Each row was made from one path, in order. Every step used is in the known rows, and no mark comes twice. Write each row's path.
Known rows
f > a: [ 1.75 -1.91  2.00  0.30  0.54  1.30  0.20  0.46 -2.53  0.54 -1.57  0.06
 -0.46 -0.71 -1.03  0.89 -0.98 -2.56  0.88 -0.59  0.66 -1.53  3.12  2.58
  0.64]
t > k > b > x > a: [ 1.22  1.66  2.21 -4.03  0.60 -5.11 -1.61 -0.24 -1.78  2.03 -2.09  1.01
 -1.15 -0.95  1.45 -2.36 -0.75  1.48 -3.22 -0.92  2.13 -0.86 -3.90  0.39
 -1.87]
b > x: [-0.80  0.67 -0.38  0.01  1.30 -2.90 -1.65 -0.34 -2.63 -0.19 -0.45 -1.28
 -0.41 -2.12  1.18 -0.68 -0.43 -0.24 -2.70  1.84  2.39  1.53 -2.32 -0.26
 -1.16]
j > x > b > k: [ 2.23  1.22  2.04 -0.64  2.36 -5.34 -0.67 -1.38 -1.44 -1.22 -1.29 -0.01
 -1.53 -2.98  2.50 -1.01 -2.83 -3.40 -1.49  0.50  2.30 -3.37 -5.30  0.57
  0.41]
k > b > x > a > f: [ 1.84  0.43  2.37 -3.39  1.61 -0.66  0.91  0.70 -4.81  3.75  2.31  0.57
 -1.39 -0.41  0.33 -1.96  0.50  0.27 -5.57  0.72 -0.59 -0.01 -2.68  0.02
 -2.58]
z > l > a > k > b: [ 1.32  0.50  1.57 -1.35 -3.01  2.98  0.03 -0.85 -3.85  2.25  2.34 -2.43
 -5.20  0.67 -2.41 -0.16 -1.35  1.25 -2.19  0.71  0.64 -3.08 -1.83 -0.25
 -0.99]
j > x > a > f > t > k > b: [ 1.77 -0.21  5.27 -1.34 -0.77 -1.07  0.57  0.16  0.01  3.21 -0.50  1.67
 -4.62  0.61  0.88  1.65 -1.20 -1.97 -2.25 -4.07  1.43 -2.34  1.16  1.95
  1.45]
d > a > f > t: [ 2.58  1.09  4.98  1.03 -0.96  0.34  1.79 -0.14 -2.77  1.92 -0.29 -1.71
 -0.77  1.16  1.53  1.93 -1.35 -4.02 -2.23 -1.70 -0.46  0.51  4.16  2.01
  1.17]
l > z: [ 0.86  2.25  2.03  2.23 -0.22  2.08  0.27 -0.41 -0.67  1.87  2.05 -1.28
 -2.25  0.92 -0.31 -1.57 -2.22  2.17 -0.41  0.10 -1.87  0.75  0.60  0.20
  0.00]
f > a > k > b > x: [ 2.07  0.34  3.74 -2.35  1.23 -0.20 -1.30 -0.47 -6.12  4.15  1.60 -1.49
 -2.49 -4.51 -1.73  0.81  0.20 -1.64 -3.01  2.44  3.62 -2.01 -2.88  0.97
 -1.27]
j > x > b: [ 0.20 -0.32  0.40  0.63  1.14 -2.53  2.20 -0.19  2.22 -0.41 -0.84  1.30
 -1.41 -1.07  0.66  0.27 -3.58 -2.64 -0.95 -0.60  1.39 -3.57 -4.38 -0.51
 -0.37]
t > k: [ 0.15  0.61  2.13  1.37 -0.77 -0.60 -1.18  0.91  2.67  1.43 -0.42  1.89
 -1.53  0.42  2.71  1.17  1.75  0.45  0.28 -1.20  2.07  0.37 -0.51  0.63
  1.24]
t > d > a > k > b: [ 4.62 -0.56  4.95 -2.90 -1.82 -2.15  0.85  0.25 -0.56  3.83  1.52  1.04
 -2.06 -1.25 -0.27  0.29  1.04  0.76 -0.67  1.37  1.33 -3.63 -3.36 -1.26
 -1.16]
l > a > f > t: [ 0.83 -0.73  2.55  2.28 -1.18  3.53  1.11 -0.50 -2.79  1.21 -0.09 -1.61
 -3.70  1.95  0.87  0.93 -0.54 -4.06 -2.26 -2.94 -1.14  2.45  6.42  3.06
 -0.86]
t > k > b: [ 0.82  0.59  3.02 -1.25 -1.36 -0.73 -1.45 -0.04  1.53  3.16 -0.20  0.61
 -0.96  0.05  0.37  1.66  1.01  2.43 -0.62 -0.87  1.94 -2.04 -2.19 -0.63
 -0.40]
f > t > d > a: [ 3.47 -1.71  3.82  0.21 -2.43 -5.89  0.75 -0.55  1.04 -0.72 -4.82  0.03
 -1.17  0.99  2.36 -0.24 -1.19 -2.07  1.05 -1.78  1.11 -0.30  3.46  0.72
  0.39]
d > a > f > t > x > b: [ 4.38  0.53  5.21 -1.56 -0.75 -2.66  3.93 -0.95  0.63  2.59 -2.42 -1.25
 -0.86  0.80  3.60  2.41 -1.40 -4.21 -2.54 -3.83  0.47 -2.29 -1.09 -1.90
 -0.27]
a > f > t > x: [ 1.78 -1.51  3.18 -1.10 -0.62  1.12  1.74 -0.06 -0.08  1.49 -0.61 -1.35
 -3.32  0.74  2.40  3.50  1.70 -2.97 -1.41 -3.83  0.40  1.18  3.62 -1.43
  2.02]
b > x > a: [ 0.35  1.24 -0.32 -2.93  1.59 -4.65 -0.34 -0.05 -2.99 -0.49 -1.68  0.53
 -0.32 -1.07  1.18 -3.66 -1.53 -0.34 -2.67 -0.28  0.56  0.83 -2.02  0.68
 -1.52]
f > a > k > b: [ 3.13 -0.44  4.47 -2.71  0.06  2.86  0.47 -0.20 -3.91  4.69  2.33 -0.20
 -2.39 -2.67 -3.09  1.73  0.46 -1.60 -0.22  0.67  1.34 -4.09 -0.54  1.41
 -0.07]
d > a: [ 2.35  1.63  2.44  0.09 -0.56 -2.55  0.38  0.65 -1.24 -0.69 -1.07 -0.60
  1.60  0.86  1.55  0.22 -2.79 -0.60 -1.11  0.15  0.62 -1.56 -1.14  0.52
 -0.09]
z > l > a > k: [ 0.48  0.56  0.16  1.31 -2.75  3.31  0.38  0.10 -3.50  0.67  2.57 -1.72
 -6.04  1.19 -0.52 -1.01 -0.83 -0.63 -1.38  0.40  0.83 -0.96 -0.08  1.15
  0.51]
t > f > a > k > b: [ 4.52 -0.77  6.56 -1.41 -1.31  4.12  0.80  1.25 -2.51  7.17  3.75 -0.24
 -2.48 -0.70 -2.41  0.95  2.79 -0.52 -0.60  1.17  1.84 -2.02 -0.16  1.75
 -0.40]
a > f: [ 0.94 -0.49  1.66  1.12  0.59  3.62  1.72  1.34 -1.63  2.94  3.75  0.83
 -1.27  0.59  0.71  1.02  2.36 -0.89 -2.61  0.80 -1.34  0.98  0.66  0.28
  0.03]
d > a > k > b > x > j: [ 3.88  2.34  2.05 -3.59 -0.65 -4.07  0.56 -0.69 -4.54  5.78  3.19 -0.83
  2.40 -1.93 -1.66 -3.12 -2.88 -1.34 -3.60  0.19  0.91 -2.02 -5.64 -1.16
 -2.23]
f > a > k > b > x > j: [ 3.37 -0.25  1.76 -3.23  0.34 -1.13  0.38 -0.84 -5.40  6.65  2.81 -0.55
  0.97 -3.04 -3.64 -2.68 -1.43 -3.02 -2.31 -0.29  0.83 -2.03 -2.70  0.53
 -1.64]

Write each row's path
[ 2.56  1.30  2.78 -5.16 -0.32  0.26  1.14 -0.60 -2.26  4.27  2.35  0.98
 -1.98 -1.41 -2.09 -1.52  0.45  0.64 -0.98 -0.48 -0.46 -3.24 -3.09  0.00
 -1.29]
x > a > k > b
[ 1.99  0.37  2.74 -1.46 -1.25 -2.37  0.03 -1.17 -2.25  7.28  1.57 -0.63
  0.27 -0.59 -0.29 -1.37 -0.18 -2.19 -3.78 -2.88  0.42  1.10 -0.39  0.03
 -1.11]
a > f > t > k > b > x > j
[ 0.61 -0.47  3.14  0.94 -0.57  2.37  1.58 -0.72 -1.81  2.66  0.49 -1.19
 -2.14  0.33  0.23  1.69  1.09 -3.54 -1.22 -1.80 -0.84  1.75  5.21  1.80
  1.16]
a > f > t
[ 0.04  0.88  0.77 -2.32  0.89 -2.98 -1.93 -1.02 -3.28  1.21 -0.28 -2.10
 -0.04 -2.55 -0.42 -0.14 -0.81  1.43 -3.64  1.93  2.53 -0.40 -4.20 -1.41
 -2.62]
k > b > x
[ 3.24  0.15  5.38 -2.61 -0.97 -5.57 -1.01 -1.49 -3.25  3.45 -1.34 -1.54
 -3.11 -3.37  0.75  0.07  0.12 -1.70 -2.54  1.11  4.04 -1.09 -1.75 -0.30
 -1.47]
f > t > d > a > k > b > x
[ 3.20  1.57  7.38 -0.57 -2.26 -0.88 -0.06 -0.12 -0.85  4.46 -0.67 -0.77
 -1.49  0.97  1.72  3.21 -0.28 -1.03 -2.50 -2.17  1.45 -1.73  1.03  1.25
  0.59]
d > a > f > t > k > b
[ 2.95 -1.96  1.05 -2.02 -1.44 -0.27  3.02 -0.35  0.11  4.10  0.98 -0.32
  0.39  1.77  0.10 -0.56  0.21 -3.96 -0.87 -6.02 -2.21  0.92  2.97 -1.99
  1.13]
a > f > t > x > j
[ 1.82 -0.13  1.61 -1.59  0.85  1.82  2.58  1.45 -2.20  2.69  2.45  2.32
 -1.27  1.54  0.71 -1.79  1.27 -0.86 -2.66 -0.87 -2.79  0.37  0.44  1.01
 -0.51]
x > a > f
[ 0.67  1.14  4.85 -0.44 -0.20 -1.44 -1.76 -0.68 -2.66  4.51 -0.04 -1.57
 -2.99 -1.83  1.70  2.10  1.38 -0.82 -4.51 -0.22  3.39  0.92 -0.38  0.54
 -0.60]
a > f > t > k > b > x
[ 4.23  0.46  4.32 -1.34  0.57 -2.49  0.41 -1.96 -2.95  0.83 -2.60 -2.40
 -3.65 -0.53  4.67  0.24 -0.49 -4.99 -3.26 -3.41  0.76 -0.34 -0.54  0.10
 -1.23]
l > a > f > t > x > b > k
[ 1.43 -0.08  3.22 -1.42 -0.19  0.82  2.31 -0.66 -2.31  2.33 -0.44  0.06
 -2.19  1.11  0.37 -0.76  0.18 -3.55 -1.36 -3.45 -2.28  1.18  5.14  2.47
  0.79]
x > a > f > t
[ 2.39 -0.58  3.54 -1.62 -0.23 -0.67  3.52 -1.17  1.65  3.22 -1.67 -0.86
 -2.12  0.20  2.52  2.35  0.60 -3.90 -1.78 -3.87 -0.19 -1.11 -0.26 -2.29
 -0.02]
a > f > t > x > b
[ 4.03 -2.40  3.83  1.13 -0.85 -1.23  2.29  2.27 -0.36  2.33  1.42  2.47
 -1.52  1.69  2.94  0.27  2.05 -0.71 -2.20  1.01 -0.36 -0.02  0.39 -0.39
 -0.51]
t > d > a > f
[ 1.33  1.08  0.83 -4.85  1.14 -4.55 -0.75 -0.88 -3.67  0.83 -1.67 -0.36
 -0.11 -1.27 -0.49 -3.19 -1.97  1.23 -3.40 -0.09  0.63 -1.15 -3.70 -0.20
 -2.75]
k > b > x > a
[ 0.01  1.53  2.53 -1.07  0.17 -3.59 -3.02 -0.29 -1.26  2.54 -0.77 -0.60
 -1.11 -2.09  1.43  0.72  0.35  1.77 -3.38  1.00  4.24 -0.40 -4.36 -0.76
 -1.51]
t > k > b > x
[ 4.03 -0.58  5.38 -0.43 -2.18 -3.05  1.46 -0.31 -0.13  2.41 -0.70  0.87
 -3.50 -1.11  1.72  0.15  1.13 -3.29  1.00 -0.62  1.76 -0.81  1.77  1.27
  1.21]
f > t > d > a > k
[ 0.94  0.63  1.06  1.14 -0.83  3.38  0.55  0.46 -2.14  1.66  2.73  0.39
 -4.04 -0.16  0.26 -0.47  0.25 -1.94 -1.06 -0.34  0.57  0.15 -0.01  1.90
 -1.22]
l > a > k
[ 1.22  1.89  3.31 -3.79 -0.22 -5.76 -1.57 -1.70 -2.06  1.75 -4.05 -0.39
 -1.97 -1.09  1.28 -1.72 -1.45 -0.51 -2.45 -2.93  2.25 -0.33 -0.27  1.64
 -1.05]
f > t > k > b > x > a
[ 3.37  0.52  4.22 -6.52 -0.95 -1.12  1.54 -1.54 -1.39  3.30 -0.25 -0.63
 -3.63 -1.22 -0.76  0.37  0.43 -1.43 -0.30 -4.02  0.61 -2.98 -0.42 -1.03
  0.36]
f > t > x > a > k > b
[ 3.47  1.25  3.71 -3.41  0.88 -5.99 -0.60 -3.13 -0.89 -0.16 -4.70 -2.75
 -1.50 -2.50  3.81  0.17 -0.78 -3.90 -0.54 -2.94  1.86 -1.58 -1.90 -1.03
  0.51]
f > t > x > b > k
[ 4.28  0.76  4.84 -2.66  1.22 -3.44  0.64 -2.07 -2.14  1.85 -1.99 -2.03
 -2.26 -1.90  4.23  0.80  1.08 -4.51 -2.31 -2.26  0.89 -0.88 -1.56 -0.95
  0.56]
a > f > t > x > b > k
[ 0.83  1.80  2.23 -2.70  0.89 -1.18 -1.42 -0.90 -4.23  3.84  2.84 -1.38
 -2.06 -4.06 -0.93  0.35  0.85  0.27 -3.50  2.77  3.26 -0.93 -5.00 -0.88
 -1.64]
a > k > b > x
[ 4.81 -0.67  3.33 -3.54 -2.07 -6.85  0.90 -1.78 -2.57  5.68 -0.04 -0.49
  0.29 -1.97 -1.09 -3.34 -1.60 -2.71 -1.69 -1.62  1.05 -0.98 -1.30 -0.85
 -1.78]
f > t > d > a > k > b > x > j
[ 3.49 -0.30  4.94 -1.12 -1.23 -0.84  1.95  0.51 -0.90  1.02 -1.29 -1.68
 -1.83  1.39  3.58  3.48 -0.36 -3.58 -2.15 -3.81  0.83  0.02  2.85 -1.06
  1.86]
d > a > f > t > x
[ 1.44  0.66  0.39 -2.35 -0.68 -4.33 -1.13 -0.60 -0.85  5.29  0.84  0.32
  2.01 -0.95 -0.53 -2.80 -0.94  0.35 -2.70 -1.48  1.32 -0.33 -4.12 -1.37
 -2.00]
t > k > b > x > j
[ 3.45  0.22  5.84 -1.30  0.24  0.97 -0.91  0.91 -4.80  6.46  2.98 -1.30
 -2.60 -2.69 -0.98  0.12  2.32 -0.64 -3.43  3.11  4.11 -0.05 -2.43  1.56
 -1.42]
t > f > a > k > b > x
